Every row comes from one small tree of marks. Brackets hold a mark, then the marks that hang from it, in the order of their numbers. Every link used is in the known rows. Which tree was each row made from?
Known rows:
(Z_808 (Z_143 Z_308) Z_256): 58, 99, 487, 8, -177, 186, 52, 101, -72, 29, 172, 81, 58, -234, 26, -22, 256, -126, 120, 143, 194, -131, -39, -271, 162, 14, 87, 82, 54, 96, -288, -279, -1, -144
(Z_691 (Z_143 Z_308 Z_463 Z_808)): 50, 99, 566, -206, 158, 141, -83, 191, 62, 54, 6, 254, 119, 131, -41, -230, 101, -91, 23, 109, -7, -146, 39, -171, 49, -6, 158, 73, -38, 61, -165, -43, -9, 53
(Z_671 (Z_691 (Z_143 Z_120 Z_572) Z_256)): -189, 156, 98, -74, -60, 83, -45, 127, -98, 36, -196, 181, 164, 6, -69, -131, 29, -101, 30, 143, -193, 16, 278, -48, -168, -52, 451, 107, -163, -44, -115, -162, 260, -166
(Z_808 (Z_143 (Z_463 Z_794) Z_572)): 29, 44, 317, -14, -172, 117, 3, 333, -10, 12, -210, 69, 127, 0, 0, -150, 286, -246, 103, 115, 207, -152, 100, 6, 86, 30, -48, 118, -33, 101, -144, -276, 161, -194
(Z_691 Z_143): 41, 43, 137, -70, 50, 46, -59, 44, 12, 20, -97, 72, 61, 19, -63, -269, -60, -172, -18, 56, 44, -43, 57, -188, 43, -86, 284, 1, -39, -3, 26, -71, 20, -61
(Z_671 (Z_691 (Z_143 Z_308 Z_808) Z_256)): -144, 211, 264, -155, 72, 121, -114, 115, -34, 105, -56, 207, 130, 79, -46, -168, 41, 7, -25, 229, -193, -12, 119, -141, -119, -30, 387, 157, -113, -48, -131, -75, 127, -54
(Z_256 (Z_691 (Z_143 Z_308 (Z_463 Z_794)))): 117, 144, 271, -252, -180, 78, -89, 148, -84, -112, -94, 139, 90, 34, -177, -353, 133, -50, -38, 242, 77, 12, 160, -172, 245, -87, 406, -27, -2, 3, -110, -239, 16, -123
(Z_794 Z_120 (Z_463 (Z_143 Z_308))): 161, 102, 241, 27, -32, 117, -147, 4, 122, -87, 111, 21, 132, -121, -108, -376, 253, 15, -34, 23, 322, -140, -44, -264, 27, -28, -114, -150, -58, 30, -359, 114, -45, -137
(Z_671 (Z_691 (Z_143 (Z_120 Z_794)) Z_256)): -190, 208, 83, -63, -33, 72, -77, 66, -127, 27, -160, 114, 156, 17, -43, -110, 34, -60, -48, 224, -157, 48, 197, -103, -134, -33, 504, 75, -151, -86, -59, -126, 235, -133
(Z_463 (Z_143 Z_308 Z_808) Z_794): 78, 263, 451, -327, -85, -10, -166, 103, 24, 55, -42, 138, 53, 103, 38, -78, 451, 47, -314, 151, 125, -292, 149, -186, 36, 238, -45, -23, -32, 160, -425, 102, -21, -11
(Z_671 (Z_691 (Z_143 Z_120) Z_256)): -151, 170, 87, -53, -5, 66, -86, 47, -50, 69, -137, 160, 114, -21, -44, -133, -20, -67, -10, 193, -174, 45, 224, -84, -147, -43, 446, 94, -142, -44, -92, -101, 223, -144
(Z_671 (Z_691 (Z_143 Z_463 Z_808))): 16, 114, 193, -100, 90, 48, -111, 69, 94, 111, -3, 158, 40, 65, -20, -172, 84, -10, 68, 189, -214, -104, 121, -20, -58, -2, 227, 131, -76, -47, -25, -81, 91, -4
(Z_256 (Z_691 (Z_143 Z_463 Z_808))): 115, 40, 184, -195, -93, -17, -77, 56, -27, -87, -71, 62, 130, 6, -156, -308, 69, -75, 54, 163, -37, -29, 125, -106, 185, -60, 369, -8, 8, -67, -31, -133, 30, -93
(Z_256 (Z_691 Z_143)): 99, 60, 25, -139, -154, -9, -50, -20, -58, -123, -100, 15, 101, -39, -186, -354, -7, -74, -4, 145, 9, 19, 102, -177, 213, -119, 464, -31, 17, -66, 5, -167, 3, -116
(Z_120 (Z_794 (Z_463 (Z_143 Z_572 Z_808)))): 17, 130, 174, -35, -48, 22, 24, 114, -106, -134, -19, -60, 221, 58, -28, -149, 349, -47, -100, 67, 182, -148, -46, -157, 55, 20, 197, -58, -43, -24, -132, -79, 76, -84
(Z_256 (Z_691 (Z_143 Z_808))): 71, 56, 103, -174, -90, -34, -81, -32, -32, -99, -46, 6, 150, -4, -175, -298, 44, -71, 5, 119, -44, -51, 78, -164, 157, -64, 439, -5, 12, -82, -24, -53, 9, -91
(Z_572 (Z_143 Z_308 Z_808)): 172, 143, 314, -88, 126, 36, -102, 121, 167, -5, 98, 90, 50, 144, -33, -45, 159, -88, 32, 82, -93, -184, -87, -148, -34, 70, -96, 140, 41, 48, -357, 48, -91, 83
(Z_572 Z_143): 216, 66, 9, 18, 10, -27, -82, 110, 122, -30, -38, -45, -33, 47, -33, -106, 24, -169, 42, 105, -8, -78, -12, -84, -4, -1, -56, 83, 23, 12, -182, -73, -31, -43
(Z_120 (Z_794 (Z_463 Z_143))): 50, 153, 117, 8, -60, 29, 7, 67, -86, -140, -6, -76, 159, 11, -30, -181, 282, -26, -142, 123, 235, -86, -77, -195, 100, -1, 230, -84, -20, -14, -85, -123, 52, -111
(Z_256 Z_691): 174, 68, 8, -99, -213, -3, 6, -52, -119, -155, -65, -54, 60, -81, -170, -259, 69, 40, 13, 188, 15, 61, 26, -64, 205, -62, 358, -14, 28, -44, -75, -163, -42, -157
(Z_671 (Z_691 Z_143 Z_256)): -109, 146, 32, -83, -13, 70, -87, 101, -68, 86, -150, 125, 65, 7, -34, -216, -54, -62, -14, 249, -149, 66, 172, -97, -98, -80, 426, 122, -134, -75, -27, -149, 172, -136
(Z_463 (Z_143 Z_308 Z_808)): 129, 157, 425, -142, -4, -35, -74, -27, 123, 32, 39, 183, 58, 34, -3, -102, 288, 59, -226, 44, 31, -276, 19, -169, 86, 152, -45, 62, 34, 130, -380, 93, -79, 66
(Z_691 (Z_143 Z_463 Z_572 Z_808)): 7, -2, 385, -173, 58, 57, -48, 270, 8, 32, -139, 166, 163, 125, -49, -201, 101, -230, 128, 17, -57, -159, 169, -38, -35, -31, 167, 75, -87, -1, -70, -100, 107, -44
(Z_120 (Z_794 (Z_463 (Z_143 Z_308 Z_572)))): 21, 179, 227, -23, -87, 73, 49, 145, -118, -156, -13, 5, 188, 61, -47, -203, 346, -29, -129, 95, 232, -109, -64, -201, 107, -25, 230, -75, -29, 23, -154, -165, 48, -100
(Z_794 Z_463): 174, 13, 166, 4, 101, 107, 31, 52, 26, -79, 75, 13, 81, -110, -24, -259, 101, -70, 123, 59, 198, -20, -59, -103, 45, -76, 109, -95, -46, 87, -89, -95, 35, -166

Which tree is each row?
138, 45, 124, -156, -154, 6, -57, 70, -60, -117, -117, 68, 87, -28, -175, -361, 25, -90, 29, 195, 31, 27, 148, -114, 243, -112, 410, -15, 6, -48, -7, -239, 32, -131
(Z_256 (Z_691 (Z_143 Z_463)))
177, 55, 96, 46, -38, 51, -146, -26, 112, -77, 61, -73, 113, -158, -97, -362, 191, -29, -14, 15, 327, -138, -9, -215, 4, -23, -109, -165, -66, -13, -264, 108, -4, -176
(Z_794 Z_120 (Z_463 Z_143))
37, 132, 294, -180, -65, 35, -63, -59, -28, -134, 33, 143, 202, -5, -191, -211, 134, -24, -20, 87, -61, -69, 100, -211, 147, -34, 463, -35, 16, -12, -184, -9, 24, -52
(Z_256 (Z_691 (Z_143 Z_120 Z_308 Z_808)))
-54, 65, 344, 95, -163, 114, 75, 219, -33, -86, -153, 72, 249, -6, -20, -20, 330, -236, 91, 31, 150, -161, 68, 2, 60, 55, 75, 99, -20, 69, -203, -231, 231, -164
(Z_808 (Z_143 (Z_120 Z_794) Z_463 Z_572))
-53, 115, 442, 82, -96, 161, 72, 107, 47, -67, -38, 204, 243, -35, -67, -50, 291, -172, 45, -67, 115, -192, 21, -112, 43, 26, 75, 96, 11, 159, -337, -121, 131, -93
(Z_808 (Z_143 Z_120 Z_308 Z_572))
-155, 142, 44, -92, -73, 80, -57, 189, -109, 73, -212, 150, 114, 46, -68, -213, -11, -95, 21, 195, -158, 39, 228, -62, -131, -99, 443, 144, -156, -73, -31, -200, 205, -166
(Z_671 (Z_691 (Z_143 Z_572) Z_256))
35, 157, 272, -60, -53, -116, -57, -122, 47, -46, -15, 45, 175, -8, 14, 50, 352, -4, -241, 5, 5, -279, 97, -113, -6, 229, 58, -13, -8, 45, -342, 160, 54, 9
(Z_463 (Z_143 (Z_120 Z_794) Z_808))
-10, 136, 101, -84, 103, 23, -111, -13, 102, 104, 22, 115, 66, 45, -41, -167, 61, 8, 28, 147, -224, -110, 83, -75, -87, -16, 295, 114, -65, -66, -2, -12, 70, -1
(Z_671 (Z_691 (Z_143 Z_808)))
-36, 146, 74, -23, 41, 54, -81, -55, 75, 51, -20, 153, 55, -22, -55, -132, 46, -14, 8, 122, -202, -54, 158, -66, -83, -30, 353, 61, -81, -21, -52, -64, 118, -44
(Z_671 (Z_691 (Z_143 Z_120)))
152, 228, 553, -214, -99, 272, -90, 319, -107, -8, -67, 147, 18, 86, -43, -189, 311, 92, -25, 312, 186, -12, 22, -68, 86, 75, -36, 12, -81, 118, -364, -149, -69, -120
(Z_143 Z_308 (Z_463 (Z_794 Z_120)))
130, 92, 171, -27, 133, -65, -104, 6, 183, -33, 57, 11, 103, 58, -8, 83, 149, -160, 74, 6, -155, -200, 32, -59, -137, 144, -59, 69, -6, 30, -337, 144, 37, 11
(Z_572 (Z_143 Z_120 Z_808))
-125, 120, 146, -107, -77, 105, -62, 271, -93, 81, -242, 197, 99, 53, -46, -228, 13, -112, 70, 237, -143, 45, 269, -6, -103, -92, 374, 160, -163, -51, -54, -290, 242, -168
(Z_671 (Z_691 (Z_143 Z_463 Z_572) Z_256))
68, 223, 200, -193, -188, -76, -115, 3, -9, -12, -153, 68, 48, -43, 27, -21, 371, -59, -297, 109, 143, -200, 291, -107, 7, 234, 9, -105, -66, 158, -365, 54, 109, -141
(Z_463 (Z_143 Z_120) Z_794)
-137, 29, 289, -175, -99, 115, -19, 440, -223, 10, -396, 179, 177, 86, -53, -289, -71, -318, 61, 161, 72, 86, 299, -76, -56, -131, 352, 85, -179, -13, -73, -312, 263, -240
(Z_691 (Z_143 Z_463 Z_572) Z_256)
-167, 79, 263, -198, 70, 46, -96, 167, -146, 51, -191, 69, 193, 57, -12, -201, -96, -223, -23, 135, -26, 11, 132, -212, -110, -41, 389, 77, -130, -63, -86, 7, 159, -141
(Z_691 (Z_143 Z_808) Z_256)
64, 308, 407, -242, -159, 16, -113, 55, -7, -15, -83, 195, 59, 33, 8, -32, 442, 7, -337, 116, 169, -216, 241, -165, 53, 220, 9, -97, -48, 220, -492, 22, 53, -85
(Z_463 (Z_143 Z_120 Z_308) Z_794)
-129, 128, 347, -69, -29, 30, 96, 68, -166, -132, -47, -16, 358, 116, -68, 192, 394, -41, 53, -107, -145, -217, 76, 10, -190, 155, 268, 29, -107, -23, -313, 94, 151, -84
(Z_143 (Z_120 Z_794) Z_572 Z_808)
2, 189, 167, -77, 41, 119, -76, 24, 66, 77, 17, 209, 33, 42, -78, -231, 60, 36, -14, 176, -148, -54, 65, -135, -1, -73, 326, 103, -50, 2, -65, -120, 27, 3
(Z_671 (Z_691 (Z_143 Z_308)))
66, 5, 452, 55, -176, 123, 62, 113, -53, 16, 80, 58, 77, -318, 69, 82, 272, -215, 220, 135, 151, -121, 120, -83, 100, 94, 5, 43, -10, 95, -294, -279, 153, -213
(Z_808 (Z_143 Z_120 Z_463) Z_256)
87, 141, 192, -9, 134, -43, -87, 54, 128, -106, 95, -35, 184, 93, -10, 69, 236, -162, 44, 16, -65, -207, 1, -127, -104, 113, 5, 9, -15, -18, -310, 108, 75, -1
(Z_572 (Z_143 (Z_120 (Z_794 Z_463)) Z_808))
8, -27, 441, -196, -7, 72, -22, 293, -65, 51, -72, 141, 127, 46, -17, -141, 134, -234, 187, 43, -44, -164, 211, -89, -27, -13, 196, 36, -99, -13, -103, -180, 106, -99
(Z_691 (Z_143 Z_463 Z_572 (Z_808 Z_256)))
19, 5, 548, -119, 30, 61, 68, 219, -63, -48, -94, 165, 251, 64, -21, 135, 354, -86, 215, -40, -157, -206, 211, 182, -142, 170, 13, 56, -132, 93, -375, 11, 174, -101
(Z_143 Z_120 Z_463 Z_572 Z_808)
22, 232, 473, -107, -20, -26, -44, -83, 54, -52, 52, 178, 178, 37, -11, 43, 414, 62, -272, 16, 14, -289, 55, -190, 31, 214, 63, 2, 14, 111, -458, 147, 2, 67
(Z_463 (Z_143 (Z_120 Z_794) Z_308 Z_808))
-58, 131, 83, -33, -15, 61, -55, 32, 41, 30, -65, 177, 109, 20, -88, -120, 101, -52, 53, 63, -218, -86, 197, -35, -122, -43, 348, 74, -110, -22, -71, -115, 169, -75
(Z_671 (Z_691 (Z_143 Z_120 Z_572)))
81, 63, 239, -183, -71, -16, -75, -4, -27, -118, -56, 96, 178, -29, -153, -219, 100, -87, 51, 119, -69, -53, 180, -104, 148, -21, 407, -33, -9, -39, -107, -81, 79, -94
(Z_256 (Z_691 (Z_143 Z_120 Z_463 Z_808)))
40, 157, 274, -288, -189, -105, -117, 191, -33, 37, -177, 49, 96, 97, 25, -56, 442, -74, -209, 57, 83, -320, 260, -67, -51, 217, -58, -10, -78, 90, -336, 43, 89, -107
(Z_463 (Z_143 Z_572 Z_808) Z_794)
157, 130, 717, -212, 142, 188, -8, 216, 11, 34, 91, 239, 82, 112, -10, -64, 287, 104, 77, 182, -29, -139, -76, -25, 65, 120, -47, 129, -17, 123, -355, -31, -94, 55
(Z_143 Z_308 Z_463 Z_808)
108, 203, 101, -178, -267, -38, -214, 59, -22, 16, -163, -91, 16, -23, -32, -193, 335, -4, -281, 174, 229, -174, 182, -169, -3, 168, -93, -88, -79, 15, -328, 92, -3, -171
(Z_463 Z_143 (Z_794 Z_120))
139, 172, 380, -78, 136, 35, -97, 58, 175, -47, 120, 145, 120, 106, -34, 70, 221, -102, 24, 16, -131, -207, -14, -129, -94, 136, -62, 79, 15, 97, -449, 120, -15, 70
(Z_572 (Z_143 Z_120 Z_308 Z_808))
-46, 195, 424, 96, -15, 178, 29, 24, 36, -92, 68, 125, 260, -60, -29, -77, 323, -118, -32, 28, 227, -163, -109, -221, 114, 35, 151, 24, 34, 130, -283, -87, 105, -80
(Z_808 (Z_143 (Z_120 (Z_794 Z_463)) Z_308))
18, 30, 299, -151, 62, 21, -72, 43, -15, 57, 56, 39, 94, -32, -14, -127, 34, -159, 68, 41, -44, -133, 85, -215, -24, -10, 269, 14, -49, -44, -61, 2, 15, -48
(Z_691 (Z_143 (Z_808 Z_256)))
19, 129, 223, -149, -191, 52, -14, 42, -88, -173, -93, 166, 204, 4, -235, -270, 127, -65, 6, 45, -27, -22, 187, -170, 162, -103, 506, -33, -12, 4, -175, -185, 58, -122
(Z_256 (Z_691 (Z_143 Z_120 Z_308 Z_572)))
61, 102, 187, -180, -219, 54, -29, 102, -92, -154, -106, 132, 161, 42, -227, -345, 91, -69, -3, 103, 20, -8, 125, -198, 205, -144, 481, -9, 4, -20, -92, -225, 7, -113
(Z_256 (Z_691 (Z_143 Z_308 Z_572)))
102, 63, 161, -128, -148, 0, -57, 15, -48, -137, -111, 101, 135, -56, -175, -279, 55, -98, 25, 148, -4, 11, 194, -94, 196, -69, 421, -60, -17, -19, -73, -180, 80, -137
(Z_256 (Z_691 (Z_143 Z_120 Z_463)))
85, 109, 495, -172, -156, -16, -8, 108, -6, 9, 35, 202, 95, -22, -6, -28, 394, -13, -96, -13, 14, -313, 147, -164, 39, 136, -20, 51, -13, 120, -449, -49, -37, 6
(Z_463 (Z_143 Z_308 Z_572 (Z_808 Z_256)))
-23, 184, 251, -121, 118, 89, -105, 6, 104, 104, 72, 208, 72, 69, -56, -160, 108, 47, 1, 148, -225, -114, 44, -132, -57, -20, 300, 118, -57, -13, -91, -40, 31, 33
(Z_671 (Z_691 (Z_143 Z_308 Z_808)))
181, 144, 508, -100, 136, 64, -99, 187, 179, -27, 90, 201, 96, 126, -11, 64, 259, -106, 91, 97, -106, -204, 37, -45, -54, 148, -163, 108, -1, 121, -470, 45, 10, 63
(Z_572 (Z_143 Z_120 Z_308 Z_463 Z_808))
-88, 45, 278, -157, -36, 101, -69, 326, -183, 45, -310, 143, 116, 33, -20, -307, -130, -260, 10, 248, 92, 109, 223, -121, -10, -95, 329, 62, -145, -20, -46, -250, 187, -202
(Z_691 (Z_143 Z_463) Z_256)
95, 132, 168, -166, -142, 61, -52, 14, -52, -130, -38, 113, 116, -7, -208, -352, 44, -31, -36, 159, 24, 23, 66, -220, 233, -127, 467, -24, 34, -27, -70, -166, -30, -82
(Z_256 (Z_691 (Z_143 Z_308)))
-73, 285, 604, -125, 99, 140, 36, -38, -109, -113, 158, 129, 295, 116, -52, 162, 405, 127, -96, 34, -83, -174, -108, -158, -60, 190, 264, 8, -27, 64, -435, 177, -23, 44
(Z_143 (Z_120 Z_794) Z_308 Z_808)
-140, 156, 538, -176, 16, 201, -46, 282, -163, -4, -232, 326, 202, 44, -49, -203, -5, -205, -36, 201, 72, 80, 249, -173, -28, -41, 381, 31, -151, 93, -281, -180, 204, -158
(Z_691 (Z_143 Z_120 Z_308 Z_463) Z_256)
-73, 75, 328, -73, -59, 105, 7, 245, -89, -80, -207, 162, 223, 99, -77, -147, 152, -237, 30, 13, 23, -75, 233, -74, -15, -43, 320, -6, -119, 12, -94, -207, 180, -110
(Z_691 (Z_143 (Z_120 Z_794) Z_463 Z_572))
142, 9, 248, -59, 51, -17, -19, 78, 116, -57, 46, 99, 157, -56, -13, -220, 272, -108, 27, -60, 166, -228, 72, -105, 17, 23, -49, -72, -46, 119, -239, 4, 88, -107
(Z_794 (Z_463 (Z_143 Z_572 Z_808)))
43, 96, 258, -222, -139, 31, -45, 80, -71, -136, -38, 130, 190, 69, -205, -292, 140, -58, 33, 65, -51, -81, 110, -192, 157, -94, 461, 15, -1, -37, -128, -116, 1, -70
(Z_256 (Z_691 (Z_143 Z_308 Z_572 Z_808)))
109, 225, 277, 16, 52, 94, -51, 114, 85, -139, 82, 102, 133, 98, -53, -21, 238, -115, -23, 73, 42, -127, -35, -200, -1, 26, 57, -8, 10, 80, -378, -59, 27, 0
(Z_572 (Z_143 (Z_120 (Z_794 Z_463)) Z_308))
27, 175, 218, -237, -239, -53, -206, 158, -32, 14, -181, -69, 137, 82, -36, -111, 455, -42, -199, 50, 123, -319, 236, -113, -110, 209, -123, -45, -115, -5, -394, 169, 44, -143
(Z_463 (Z_143 Z_572 Z_808) (Z_794 Z_120))
106, 140, 391, -145, -50, 100, -7, 171, -115, -36, -128, 107, 62, -21, 20, 23, 279, -51, 28, 195, 61, -31, 223, 96, -14, 165, 53, -59, -123, 147, -302, -105, 138, -196
(Z_143 Z_120 (Z_463 Z_794))
